Every row comes from one small tree of marks. The marks that hang from a mark follow it in brackets, in the order of their numbers. Every link used is in the known rows. Which tree was each row made from?
In the rows, zero is written as 128.
Known rows:
k8{k675}: [129 135 127 121 122 125 148 143 136 155 130 120 156 156 126 111 137 118
 140 117 144 125 108 149]
k201{k563 k992}: [ 87 160 107 138 138 125 114 158 160 120 125 145 116 150 133 110 122 138
 126  74 144 112 175 180]
k201{k992{k8}}: [125 130 125 134 132 128 120 143 152 122 146 172 128 108 112 143 149 136
 111 156 120 144 165 168]
k675{k8{k563{k201{k992}} k967{k105}}}: [140 152 112 133 117 134 171 188 150 118 159 136 129 226  83 129 116  98
 113 112 158 123 159 172]
k563{k8 k201{k992}}: [ 87 116 121 147 172 125 131 150 119  52 131 127 109 181 127 176 120 134
 128  79 138  92 145 145]
k8{k563}: [152 151 122 134 112 127 137 139 135 112 140 120 128 181 127 113 134 119
 131 111 147 148 141 133]
k992{k8{k967} k105{k563{k201}}}: [116 105 115 119  95 146 163 125 159  55 162 185 131 133 106 181 166 105
  83 102 126 127 136 170]
k992{k8{k675{k201{k563}} k967} k105}: [128 110 114 129  98 132 188 153 170 120 181 171 140 154  85 164 147 102
  90 133 139 145 176 192]
k675{k8{k563} k105}: [146 135 148 162  95 151 175 176 137 114 145 121 108 188  98 141 141 127
 104 139 148 187 157 167]
k105{k563}: [116 140 134 124 110 142 130 126 137  96 114 131 127 131 140 116 142 127
 127 107 139 136 105 161]
k675{k8{k967} k105 k201{k563}}: [113 125 143 169 113 153 205 199 159 106 166 110  96 200  83 144  98 115
  94 140 162 187 205 213]
k201{k992{k8{k675 k967}}}: [128 139 109 118 123 124 143 162 177 132 163 169 160 142 105 123 151 117
 113 138 139 138 163 186]
k992{k105{k563{k8{k675}}}}: [109 121 122 127  94 143 153 137 140  98 117 158 128 152 123 161 162 129
 113  83 133 116 114 169]
k201{k563 k992{k8}}: [ 91 145 119 144 140 121 115 152 162  97 147 164 116 126 118 137 136 136
 111 109 136 125 182 185]
k201{k563{k8{k967{k105}}}}: [ 84 138 106 136 145 113 143 166 143  56 141 127 114 179 115 146  99 122
 118  65 147  81 135 151]
k201{k992}: [121 145 112 128 129 131 119 148 150 145 125 153 129 132 127 116 136 138
 126 121 129 130 160 163]
k675{k105 k201{k992}}: [129 124 128 160 118 158 182 178 146 124 134 143  93 151 114 132 117 141
 106 148 129 199 182 210]
k675{k8{k563} k201}: [163 134 161 166 117 140 173 167 127 150 158 100 103 205  83 136 114 112
 123 190 163 190 198 175]
k992{k8{k675{k201} k967} k105}: [145 102 117 124  93 135 191 148 165 133 180 176 147 145  81 167 154 102
  90 157 132 155 168 184]
k967{k201}: [143 129 137 150 148 120 153 153 104 108 126 134 112 133 119 132 106 121
 138 102 122 119 138 148]
k967{k8 k201}: [154 142 167 161 158 105 154 178  84  79 117 145  96 110  97 137  89 139
 140  96 116 122 138 153]

Write each row's tree:
[ 86 135 115 129 140 138 142 153 149  28 132 132 126 189 134 147 131 119
 121  57 155 103 128 179]
k105{k563{k8{k967} k201{k992}}}
[135 138 132 149 112 141 154 160 137 134 145 136 115 203  95 152 143 116
 114 117 151 138 181 162]
k675{k8{k563{k201{k992{k105}}}}}
[111 120 160 182 119 155 193 188 134 115 147 108  78 180  90 153 104 129
  99 153 152 193 194 207]
k675{k8 k105 k201{k563}}
[134 127 148 164 110 154 182 173 127  90 146 113 102 207 102 154 134 120
 105 116 150 175 150 163]
k675{k8{k563{k201}} k105}
[164 172  85 130 117 121 184 203 152  97 151 164 129 211  97  96 101  99
 124  68 143 120 153 189]
k8{k563 k967{k105 k201{k992}}}
[154 149 130 135 104 130 156 166 157 132 166 116 142 206  90 121 131 102
 118 139 164 149 176 149]
k675{k8{k563 k967}}
[155 121 122 130  85 131 167 137 149 124 164 175 142 156  96 162 179 112
 101 132 132 153 144 162]
k992{k8{k563 k675} k105}
[136 115 135 134 103 144 197 166 165  83 174 146 144 155  99 140 143 105
  97 155 146 187 137 209]
k992{k8{k675{k105{k563} k201} k967}}
[156 138 119 120 107 119 165 154 167  99 186 140 167 183  99 125 152  95
 114 136 155 154 142 161]
k992{k8{k563 k675 k967}}
[123 137 103 133 148 112 180 203 136  86 142 148 139 196  96 139 105 112
 130  77 141  87 123 184]
k563{k8{k675 k967{k105 k201{k992}}}}
[117 110 114 113  90 143 180 136 165  78 163 178 153 155 104 167 172  97
  91  93 138 124 120 187]
k992{k8{k675 k967} k105{k563{k201}}}
[ 98 140 116 154 149 127 154 178 158  91 151 124 104 190 110 137  96 127
 120 109 159 137 209 200]
k675{k201{k563{k8{k967}} k992}}
[146 128 110 125 122 124 170 153 142  55 179 155 131 178  94 152 127  94
 100 123 136 129 125 149]
k992{k8{k563{k201} k967{k105}}}
[123 138 120 150 129 130 166 178 130 102 116 171 116 158 113 143 135 128
 129  64 130 111 151 206]
k967{k201{k992{k105{k563{k8{k675}}}}}}
[127 125 111 127 104 134 145 149 162 152 146 196 140 121 102 153 172 131
 102 135 119 137 164 187]
k201{k992{k8{k675} k105}}
[ 89 113 110 139 149 129 156 159 129  85 131 143 126 199 119 180 141 126
 125  58 141  86 138 167]
k563{k8{k675} k201{k992{k105}}}
[121 113 141 148 147 121 163 159 120 103 140 104 126 183 111 155 118 125
 136 135 151 132 136 158]
k563{k8{k675{k201}}}
[162 115 130 141  88 136 186 145 146 129 170 167 129 168  88 165 164 109
 100 156 137 176 166 182]
k992{k8{k563 k675{k201}} k105}
[107 140  97 122 100 142 139 156 172 104 127 182 128 152 119 143 157 134
 105  80 133 118 165 190]
k201{k992{k105{k563{k8{k967}}}}}
[114 156  88  99 111 134 181 181 167 115 136 151 164 199 115  96 123  95
 124  65 153  98  87 204]
k8{k675 k967{k105{k563{k201{k992}}}}}
[ 98 145 123 170 158 120 168 203 129  69 126 142 101 179 118 138 106 135
 132  41 143 111 164 209]
k967{k201{k563{k8{k675{k105}}} k992}}
[164 152 126 144 115 125 185 197 135 120 158 135 123 209  74 125 105  96
 119 122 151 131 156 170]
k675{k8{k563 k967{k105 k201}}}
[158 154 113 139  97 137 182 174 157 165 146 136 136 222 109 105 141 111
 131 116 164 173 177 205]
k8{k563 k675{k201{k992{k105}}}}
[142 130 123 124 120 122 187 174 142  84 161 168 148 145  90 134 128  96
 111 122 133 123 100 195]
k992{k8{k675 k967{k105{k563} k201}}}
[158 161 121 140 112 132 175 176 153 158 148 118 140 225 114  92 131 110
 141 124 171 176 169 202]
k8{k563 k675{k201{k992}}}
[141 107 124 139 104 136 158 123 133  78 163 174 113 153 102 188 165 113
  92 118 123 142 154 142]
k992{k8{k563{k201}} k105}
